What can hang from each mark:
C: K
Z: K
T: K
W: P
Q: K M P
P: Q W
K: C Q T X Z

Every row comes from one small tree of marks. The marks that hang from a mark follow it in brackets, in alphabetical order. Every link used is in the known rows. Which tree was each row made from?
Known rows:
C(K(Q(M) T X Z)): [ 33  32  16 -92  25  11 -21  -6  39  37  27  -7 -59  -3  26  40  10   4
  80]
Q(K M P): [ 68   9   0   1  20   7 -18 -25   8   3  17  -9 -73 -25  24 -13 -27  39
  62]
C(K(Q(P) X Z)): [ 26  60 -22 -82  40 -19 -16 -22  16  53  40  -6 -63 -21 -11  19  13  -8
  61]
Z(K(Q(M) T X)): [ 18  13 -29 -69  11  -2  -2 -20  46  51  47 -28 -59  19  39  39  -3  30
  81]
Z(K(Q)): [  3 -14 -33 -34  -4 -10   9 -24  11  48  59  -3 -18  11   7  10 -18   1
  43]
W(P(Q(K(C T) M))): [ 48   7   1 -49  21  43 -24  18  34 -20  12 -18 -60 -41  35  19 -44  72
  64]
K(Q X): [ -3  40 -51 -54  31 -20  -5 -31  17  66  43  13 -16  -5  13  25  -9  -8
  68]
P(Q(K(C X Z) M)): [ 35  25 -19 -77  11   6 -30   2  32 -23  35 -32 -96 -78  33  25 -19  43
  86]
Z(K(C Q(M) T X)): [ 12  16 -35 -73  12 -12  -1   2  64  33  55 -47 -56  -3  48  40   5  50
  68]
Z(K(C Q X)): [-12   8 -61 -66   8 -36   5 -12  35  49  74 -30 -33 -15  21  27  -4  22
  52]
T(K(X)): [ 21  22 -43 -45   4 -33   6 -29  -3  63  27  30 -23   4  10  19 -11   0
  70]
K(Q(M) T): [ 32  27  -4 -38  21  24  -7  -9  39  27  21   2 -15  10  36  22 -16  21
  65]
C(K(Q(P) T Z)): [ 33  47   4 -79  28  17 -11   5  20  20  29  -3 -48   0  -9  18   9   3
  50]
K(C Q(P) T Z): [  9  72 -21 -73  32   6  -4  25  50  -8  29 -23 -27 -19   8  22  18  32
  50]
T(K(C Z)): [ 19  15 -11 -47  -8 -18   8  10  15   7  23  13  -5 -21   9   9   1  13
  43]
T(K(C Q Z)): [  8  38 -37 -63   9 -21   6   6  27  28  30   2   3 -28  17  22   7  18
  45]
Z(K(C Q T X)): [-15  16 -53 -85   7 -18   6   7  45  38  69 -31 -36   0  29  43   6  32
  61]
P(Q(K) W): [ 40 -17 -29 -37 -21  33  -4 -31  -6 -26  40  12 -51 -31   4  28 -62  27
  73]

Which tree is each row?
[ 46  86 -57 -76  40 -38  -7 -10  61  32  14 -37 -62 -42  32  30  21  50
  70]
T(K(C Q(M P) X Z))
[ -7  17  -1 -82   9   3 -18  22  24 -14  42  -7 -57 -32  27  29   9  30
  80]
Q(K(C T X Z))
[ -2  18   7 -71   7  15 -19   1   7   4  34  11 -61 -10  19  26   4   8
  92]
Q(K(T X Z))
[ 10  25 -46 -90  12  11 -20  17  16  -6  52 -12 -76 -50  25  37 -27  40
  84]
P(Q(K(C T X)))
[ 16  90 -74 -86  36 -44   0  -5  42  42  29 -21 -42 -38  11  29  24  35
  64]
T(K(C Q(P) X Z))
[ 59  35 -35 -25  18   0   5 -27  65 -11  24 -34 -30 -23  29  26 -25  63
  47]
K(C Q(M P(W)))
[ 27  89 -25 -88  47  -5 -15  11  77   5  21 -45 -64 -27  33  35  23  51
  77]
K(C Q(M P) T X Z)
[ -2  24 -19 -64  13 -10  -3  11  29  17  43   3 -21  -5  21  27  -3  15
  66]
K(C T X)
[ 54  -6  10 -31  18   4 -16 -25  14  51  33   5 -29 -10  19   9 -25   2
  46]
C(K(Q(M)))
[ 41  66 -37 -66  27 -12  -4 -25  80 -12  24 -44 -57 -34  26  44   5  56
  71]
K(C Q(M P(W)) X Z)
[  4  -1 -29 -42  13 -20 -14  -6   7  17  54  -1 -46 -41  25  13 -13  25
  66]
Q(K(C X))
[ 45  12 -20 -76 -10  17 -19 -15  46 -51  34 -32 -93 -67  32  49 -31  60
  91]
P(Q(K(C X Z) M) W)
[ 50  10 -31 -75  -7  30 -14  -5  49 -42  37 -31 -89 -46  44  57 -41  78
  97]
P(Q(K(C T X) M) W)
[ 71   6  17 -15  -5  26 -10 -35  29 -45  10 -15 -77 -20  20  13 -22  52
  72]
Q(K(Z) M P(W))
